What can hang from each mark
q_741: q_198 q_275 q_785 q_972
q_720: q_230 q_350
q_230: q_198 q_720
q_198: q_230 q_741
q_785: q_741
q_275: q_350 q_741
q_350: q_275 q_720

Known rows, with every way that one mark hangs from another
{q_720 {q_350 q_275}}: [-102    6    0  -19   -9  -26  -19   26  -18  -33   -1  -64   58   80
   26   61   -5   45  -34   27]
{q_350 q_275}: [-77  -4   7 -36   4 -13 -22   3  -9 -43 -26 -46  45  75   2  28   0  23
 -24   7]
{q_785 {q_741 {q_198 q_230} {q_275 {q_350 q_720}} q_972}}: [ -69   72  -68  -28  -13  -22  -49  -82    2   29 -109   26   32   73
   73   50   -8  -14   11  -23]
{q_350 {q_275 {q_741 q_785}}}: [-54 -32  43 -16  28 -20 -34 -24   9 -47 -57 -19  90  81 -37   8   4 -15
 -22  22]
{q_198 q_230 q_741}: [-30  24 -34 -49 -29 -39   6  19 -17  44 -52 -26   8  46  14 -30 -14  13
  21  31]
{q_741 q_275}: [-94  15   4 -23  55 -41  -9  -3  29 -25 -41 -25  24  59  17  -9   7 -11
  -8  14]
{q_741 {q_198 q_230} q_275 q_972}: [-58  43 -57 -20  40 -34  -5 -40 -12  24 -90  -4  14  48  29   3  16 -15
  25 -24]
{q_785 q_741}: [-46  -4 -11 -22  -3 -30 -31 -18  34   9 -52 -13   9  36  -7 -16  -2 -22
  14  -7]
{q_720 q_230 {q_350 {q_275 {q_741 q_198 q_972}}}}: [-62 -15 -14  -9 -23  17 -54 -10 -27  14 -58 -60  80  96 -22  86 -11  29
 -24 -18]
{q_230 {q_198 q_741} q_720}: [-50  24 -66 -41 -28 -34  11  34 -51  45 -16 -27  14  57   6  15 -35  18
  28  51]
{q_785 {q_741 {q_198 q_230} q_972}}: [ -11   27  -75  -17  -20  -25  -24  -55   -5   58 -100    9   -4   23
    1   -3   14  -22   52  -45]
{q_785 {q_741 {q_198 q_230} q_275 q_972}}: [ -47   53  -66  -12   25  -37  -29  -61   18   42 -101   19    4   32
   26  -11    9  -41   51  -23]
{q_720 q_230 q_350}: [-82 -13 -10 -27 -32  -6  -7  46  -6  30 -20 -74  34  62  18  65   0  51
 -36   0]
{q_230 q_198 {q_720 {q_350 {q_275 q_741}}}}: [-108   19  -45  -13  -20  -15  -14   35  -47   -6   12  -79   86  106
   21   89  -43   73    3   46]
{q_350 {q_720 {q_230 {q_198 {q_741 q_275 q_972}}}}}: [-56  23 -35 -47 -28 -12 -26  14 -24  57 -43 -10  24  72  23  50 -34 -27
   8  28]
{q_350 {q_720 {q_230 q_198}}}: [-49  -5 -39 -55 -70  30   0  34 -36  47 -29 -48  36  86  25  92 -10  40
 -14 -19]
{q_350 q_275 {q_720 {q_230 {q_198 {q_741 q_785}}}}}: [-28  -6 -10 -55 -79  24 -15  27 -60  34 -30   3  82 100  10  88 -17   6
 -25  47]
{q_741 q_198 {q_275 q_350} q_785 q_972}: [ -67    7   -2    0   68  -49  -27  -95   -3  -27 -101   46   47   48
   -8   32   33  -64  -22  -10]
{q_350 q_275 {q_720 q_230}}: [-73  -3  -1 -60 -56  35 -34  33 -28 -10 -32 -63  72 113  41  88 -10  60
 -61  -5]
{q_785 {q_741 q_198 {q_275 q_350} q_972}}: [ -73   31  -32   -1   40  -38  -60  -99   32    0 -100   32   19   46
    4   23    2  -56    9  -21]
{q_741 q_198 q_275 q_972}: [-65  15 -26 -10  65 -37 -24 -46   0  -3 -80   5  16  53  -2  -2  17 -47
   8 -21]

Rows
[-47  -2  18 -13  64 -83 -25 -33  15  -4 -72  38  23  24 -22 -50   5 -96
   9  51] -> {q_198 {q_741 q_275 q_785 q_972}}
[-71 -11  20  -6  79 -70 -21 -42  21 -29 -69  20  30  24 -10 -20  27 -76
  -2  10] -> {q_741 q_275 q_785 q_972}
[ -42   31  -39  -14   52  -44    3  -55  -16   17 -105   35   32   37
   17    0   38  -48   22  -14] -> {q_741 {q_198 q_230} q_275 q_785 q_972}
[-89 -27  14 -14 -22  -6 -58  13  -5   1 -33 -86  73  80 -20  74 -21  36
 -30   4] -> {q_720 q_230 {q_350 {q_275 {q_741 q_972}}}}
[-105   31    3  -14   32  -41  -51  -54   60  -19  -56   -3   29   55
   21   18   -9  -24  -10   14] -> {q_785 {q_741 {q_275 q_350}}}
[ -9  -1 -18 -33  -8 -68  -5 -18 -28  42 -80  17  12  12 -15 -38  11 -48
  24  28] -> {q_198 q_230 {q_741 q_785 q_972}}
[-53  -4 -11 -25 -65  -2  -5  39 -53  38  -5 -20  73  73  -8  99 -13  14
 -20  63] -> {q_720 {q_230 {q_198 {q_741 q_785}}} {q_350 q_275}}
[-95  -4  17 -13   3 -20 -37  12   3 -31 -15 -71  83  97   0  40 -21  33
 -22  32] -> {q_720 {q_350 {q_275 q_741}}}
[-65  45 -41 -26  39 -86  -6  -6 -27  30 -72  12  32  28  41 -32 -10 -31
  22  63] -> {q_198 {q_230 q_720} {q_741 q_275 q_785 q_972}}
[-79  37 -61 -26  27 -66  -9   9 -34  30 -29  -8  10  43  16   1 -34 -26
  40  57] -> {q_230 {q_198 {q_741 q_275 q_972}} q_720}
[-89  21   6 -23  40 -73 -45 -48  14 -15 -61   2  14  46  -3  -5 -22 -48
 -10  41] -> {q_198 {q_741 {q_275 q_350} q_972}}
[ -6 -23 -19 -18  -3 -60  -3 -25 -38  36 -54  34  12  14 -54  -7   6 -80
  37  30] -> {q_230 {q_198 {q_741 q_785 q_972}}}
[ -20    9  -26  -29  -15    0  -30  -52  -47    2 -108    9   99  101
   14   41    5   -9   -3  -14] -> {q_350 {q_275 {q_741 {q_198 q_230} q_785 q_972}} q_720}
[-22 -23 -19 -10  32 -19 -34 -50  -4   9 -95 -14  35  61 -54 -18   3 -36
  23 -36] -> {q_275 {q_741 q_198 q_972}}
[-93  36 -35 -36 -51  15 -42 -25  20  34 -43 -12  47  92  53 115 -28  16
 -16  -1] -> {q_785 {q_741 {q_275 {q_350 {q_720 {q_230 q_198}}}}}}
[-44  36 -98 -32  -8 -29   5 -13 -66  45 -80 -28  14  50  36  22   7  37
  21 -26] -> {q_741 {q_198 {q_230 q_720}} q_972}
[-92  88 -87 -22   3 -21 -23 -49  -3  30 -84  -3  39  75  80  45 -18  41
  12   6] -> {q_785 {q_741 {q_198 {q_230 q_720}} {q_275 q_350}}}
[-65  70 -99 -16  22 -42 -27 -39  -9  49 -92   2  13  42  58   0  -9  -3
  48 -12] -> {q_785 {q_741 {q_198 {q_230 q_720}} q_275 q_972}}
[ -73   44  -39  -16   14  -26  -67  -89   17   -1 -103   34   41   77
   45   44   -8  -47   -6  -19] -> {q_785 {q_741 q_198 {q_275 {q_350 q_720}} q_972}}
[-64  45 -13 -44   3 -65 -27 -48 -16  11 -91  36  51  61  58  18 -10 -39
 -14  49] -> {q_198 q_230 {q_741 {q_275 {q_350 q_720}} q_785 q_972}}
[ -17   -3  -20  -14    9  -13  -28  -61  -34    1 -104    7   80   70
  -28   16   19  -19   14  -17] -> {q_350 {q_275 {q_741 {q_198 q_230} q_785 q_972}}}
[-48  46 -91 -41 -16  -8  21  11 -59  43 -69 -36  28  70  50  25   2  66
  11 -13] -> {q_741 {q_198 {q_230 q_720}}}
[-55  34 -75 -24 -10 -24 -26 -54 -46  30 -99 -38  48  78  16  39 -18  46
   8 -25] -> {q_275 q_350 {q_741 {q_198 {q_230 q_720}} q_972}}
[-71  15 -12 -15 -11 -29   8  30 -15  53 -18   1  48  57   9  62 -10 -22
   2  69] -> {q_720 {q_230 {q_198 {q_741 q_275 q_785}}} q_350}
